Known rows, with every step that occurs
lomufik-bili-dezov-pemubu: [-24   3 -17  39   8  22   8 -52   4 -18 -43 -20 -42   5  19  19  38   5
  31 -63  30   8 -42  -1 -34 -21 -19]
lomufik-bili-zuvoz: [-13  -3  15  35 -13  51  36 -42  22  -2  -8  -8 -23   5   8   2   5   4
  30 -34  11   6   3   7 -14 -15 -37]
dezov-pemubu-tupop: [-19  -1 -19  20  24 -13  37  28  47  14 -16  30   0 -14  -9 -25  22 -20
  13 -13  -5 -18 -20   1   7 -20  20]
zuvoz-pemubu-metu: [-36  34  21   5  -4   7  38  19   4  17  -8  26  51  -4 -10 -21  27 -15
  14  19  19 -11   9   7   2 -35  13]
dezov-bili-zuvoz-pemubu-tupop: [ -5  20  44  41 -37  27  47  13  11   4 -48  23  26  -4 -41 -33   6 -13
  28  25  -9 -25   2 -16  13 -39  29]
tupop-bili-zuvoz-pemubu-metu: [-58  25  28  -6  -2   8  64  21  19   9   6  28  49 -11 -18 -36  45  10
  44  40  47 -24  18 -12 -11 -68  10]
tupop-bili-zuvoz: [-23 -11   8 -11   1   4  23   4  13  -7  15   5  -2  -5  -5 -14  17  26
  28  18  29 -13  10 -21 -13 -32  -3]
tupop-pemubu-dezov-bili-zuvoz: [-10  29  -8  18 -12  23  38   7 -21  41  10  -4   8  25  -3 -33 -14 -18
  16 -37   4 -72  16 -24  35 -18  24]
lomufik-bili-zuvoz-pemubu-dezov: [-36  24  28  28 -53  39  65 -29   5   6 -14  29  23  21   0 -38  10   2
   8 -40 -19 -20  24  10  -3 -54 -19]
teba-zuvoz-pemubu-dezov-bili: [ 12  22  14  11 -45  30   8  24 -17  30 -13  29  42  22   3   4 -18   0
 -40 -16 -43 -12 -17 -25   6 -18  36]
fudis-pemubu-dezov: [-32   4 -10  -9 -27 -28  23  23  -3   8   6  50   6  10  19 -32  -5 -13
 -10 -41 -31 -20 -11  -9  23   6  32]
teba-zuvoz: [ 18  -8  -7  15   3  35 -11   8  21  28  20  11   7   3  10  29 -11   0
 -29  -3 -14  19 -17 -15 -15  -1  -3]
dezov-bili-tupop-pemubu-metu: [  3  26 -13  17   3  12  24  15  -9  34  22   3   3   5   7  18   6 -42
  51   6  48 -55   1  -1  29   4  55]
fudis-pemubu-tupop-bili-dezov: [-28   0   5  33 -17 -51  19  21  18 -48 -28  39 -25 -14 -16  -6  50   4
  38  37  40 -20 -53 -17  -5 -28  48]
tupop-bili-dezov-pemubu-metu: [-54  17 -30  -4  38 -14  19  12  12   4  -7   6   1 -13  11 -11  67  14
  52 -10  74 -29 -36 -24 -24 -49  14]
dezov-pemubu: [-22  -5 -23 -10  26  -4  12   6  11  11  -6   5  -4  -9   9  -8   9  -7
   6 -36  -5  -2 -12 -11  -7  -5   4]
teba-zuvoz-bili-tupop-pemubu: [ 25 -26 -35  23 -24  28  11  -6  33  19  65   8   8  30  30  68  -3 -39
 -26   4   9 -27   7  -4 -21  14  53]
fudis-pemubu-tupop: [-20  -3   7  27 -11 -29  34  35  35 -11 -16  51  -5 -12 -10 -16  11 -27
  13   8 -12  -8 -28   1  20   4  39]
metu-pemubu-dezov-bili: [ 13  32 -12 -20 -19 -18  27  22 -48  14  10   1  28  40   9 -25  -6  11
 -13 -39  -1 -48 -11   7  51   5   9]
dezov-bili-tupop-pemubu: [ 21   7  -4  15 -15   0   4  -5 -28   6  11 -11 -18  11   1  30 -12 -33
  29   8  21 -38   3  -3  19  15  54]
teba-zuvoz-pemubu: [  3   9  19  20 -19  31   9   7  10  15   0  23  37   1  -4  21  -3  -7
 -34  17 -24  22  -6 -11 -21 -25   7]
metu-pemubu-dezov-bili-tupop: [ 25  14 -16 -25 -46 -14  24  10 -45  15  29  23  21  40  25 -13  -7  -2
   2 -34  -1 -48   4   7  48   6  25]
tupop-bili-zuvoz-pemubu: [-40   6  34  -9 -23  -2  42   2   3 -20  -5  16  27  -7 -23 -23  24  19
  22  41  21 -10  22 -14 -20 -56   9]
zuvoz-bili-tupop-pemubu-dezov: [ -2  -6 -42  -1 -44 -15  35  -1   6  13  59  23  17  45  28  10   3 -36
 -10 -15   4 -74  31  10  12  -3  63]

Rows
[-11  17  42  12 -39  37  24  -9 -24   0 -36  -6  23   2 -21 -17  -5  -3
  22   0  -5  -7   9 -29  -1 -23  14] => dezov-bili-zuvoz-pemubu
[-12   6  -2 -10 -36 -22  11  30 -26   5 -18  29  -4  14  16 -14 -16 -10
  -2 -47 -29 -23 -33 -23  33  25  54] => fudis-pemubu-dezov-bili
[-14  12   3   6   8 -19  73  31  26  -6  28  25  18   5 -23 -39  39  20
  28  38  46 -44   3  11  25 -44  -7] => metu-pemubu-tupop-bili-zuvoz
[  5 -14 -15  18 -32   9 -12 -32  -7 -31  -8 -27   0  23  13  30  28   5
  -3  -8  28 -15 -16 -17 -33  -6  15] => zuvoz-bili-dezov
[-10   1  -1   5  -6 -20 -16 -12 -17 -36 -13 -11 -17   0  -6  12  38  32
  25  29  48 -11 -24 -17 -24 -32  10] => tupop-bili-dezov
[-14  23 -13  40   5  22  52 -19  27  19  31  11 -12   9  19  25  25 -41
  50  -7  56 -40   5  37   6 -11  19] => lomufik-bili-tupop-pemubu-metu
[ 15 -37 -18 -11 -46   2   6 -16  17 -17  30   9   4  24  27  35   4 -16
  -2   1   2 -11  14   4 -18  16  39] => zuvoz-bili-tupop
[-28  -9   5   5  -3 -61  39  51  41 -35  -9  53 -12 -15 -17 -13  29  -4
  25  41  14 -16 -37   3  12  -8  56] => fudis-pemubu-tupop-bili
[-16 -15 -35  37  -7  -2  22  -4  40 -19 -25   6  -2  11   6   3  49 -17
  12 -19  22 -33 -34 -16 -25 -22  35] => zuvoz-bili-dezov-pemubu-tupop
[ -7   6   2  32  -5 -30   9  11  17 -33 -22  14 -16  -6 -24  -6  51  20
  33  52  46 -28 -31  -6  -8 -47  26] => pemubu-tupop-bili-dezov
[ 10  22  -6  19   8 -23  47  28  13   0  12  24  22  13 -18 -24  21  -7
   1  18  17 -33  -9  29  37 -12  -5] => metu-pemubu-tupop
[ 20 -19 -22  33 -29  44 -23 -24  15  -4  11 -14   6  26  28  58  16   6
 -31 -12  14   2 -31 -32 -48  -3  11] => teba-zuvoz-bili-dezov
[  2  35 -14   9  -8  -9  18  21 -34  26   4  -6   6  28  -1 -11 -14 -17
  -1 -25   2 -68  -3  -7  42   0  43] => tupop-pemubu-dezov-bili
[-42  14  -2   2   7  -9  32  28  19  17   6  37  13 -15  14 -10  18 -25
  27 -15  18  -6 -25  -9  11  10  25] => fudis-pemubu-metu
[  0  24  -6  22   2 -43  32  17  -2 -35   0  11   6  12 -20 -13  58  25
  27  49  68 -41 -30  14  14 -44   5] => metu-pemubu-tupop-bili-dezov
[ 21  -3  -9 -13 -53   0  -1   4 -24  16   8  27  -2  26  20  -6 -17  -7
   9 -27 -23 -34   3 -11  28   5  46] => pemubu-dezov-bili-tupop
[-28  15  42  38 -35  46  51 -41  11 -14 -28   3   7   6 -10  -7  14  -1
  22 -13   3   9  14  13 -23 -40 -24] => lomufik-bili-zuvoz-pemubu
[ -3  30 -22 -19  -9 -23  36  18 -26  18  35  21  34  33  12 -39   8   8
 -23 -31   1 -43  10  19  41 -12 -14] => metu-pemubu-dezov
[-17  31 -22  10   2 -18  29  16  -9  30  29  15  13  21   1 -24  -2 -22
  -9 -17   1 -62  18   6  30 -17  22] => tupop-pemubu-dezov
[-24   3 -23  16  14   7  -8 -23 -10   1 -27  -9 -15  -3  12  -3  28   1
  21 -40  21  -3 -26 -28 -25 -24  -2] => bili-dezov-pemubu
[  4  13  18  -9 -76  -5  18   5 -38   5 -13  39  28  24   1 -12 -10 -11
   3  -7 -32 -30  14  -6  19 -22  55] => zuvoz-pemubu-dezov-bili-tupop
[-37  23  20   4 -48  22  50  -3  -5  25   0  40  49  15  -8 -59   3  -1
  -5 -17 -28 -29  40 -15   7 -59  -1] => bili-zuvoz-pemubu-dezov
[-27  39 -16  20  38   5  38  23  11  37  27   2  22   0  -4  -8  20 -33
  26   7  50 -52   6   9  21 -15  18] => tupop-pemubu-metu
[-17   6 -21  48  13  -4  16  -1  26   2 -38  16 -12  -8  -7 -20  42  -9
  27 -16  17 -22 -33 -19 -12 -38  14] => bili-dezov-pemubu-tupop
[  9  14  -4 -10 -26  -3   1  17 -26  16 -11   5   6  21   8 -15 -14   5
  -6 -33 -21 -34 -13 -13  30   3  28] => pemubu-dezov-bili
[  5 -16 -27   8 -26  -5  23 -13  10 -10  49  -3   1  29  17  41   7 -42
   4   9  23 -45  23  11  -6  11  54] => zuvoz-bili-tupop-pemubu
[ -5  -3   4   6   8 -40  31  41  38 -23  -3  28  -4  -8 -25 -11  31  11
  19  58  24 -25 -16  12   8 -27  29] => pemubu-tupop-bili
[ 23 -30 -21   7 -15  35  -2   4  35   8  31  -1  16  23  27  52  -4  -4
 -42  -9 -11   7 -14 -14 -31  18  17] => teba-zuvoz-bili
[-44  23 -30  18  32  20  14  -5  10  29 -17   4   7 -10  19 -13  48  -5
  40 -41  47 -20 -29 -24 -19 -35   0] => bili-dezov-pemubu-metu
[-41  22 -21  43  26  37  30 -31  20   9 -33  -6 -19  -1  25   6  56  -5
  50 -62  55 -10 -44   1 -28 -31 -16] => lomufik-bili-dezov-pemubu-metu
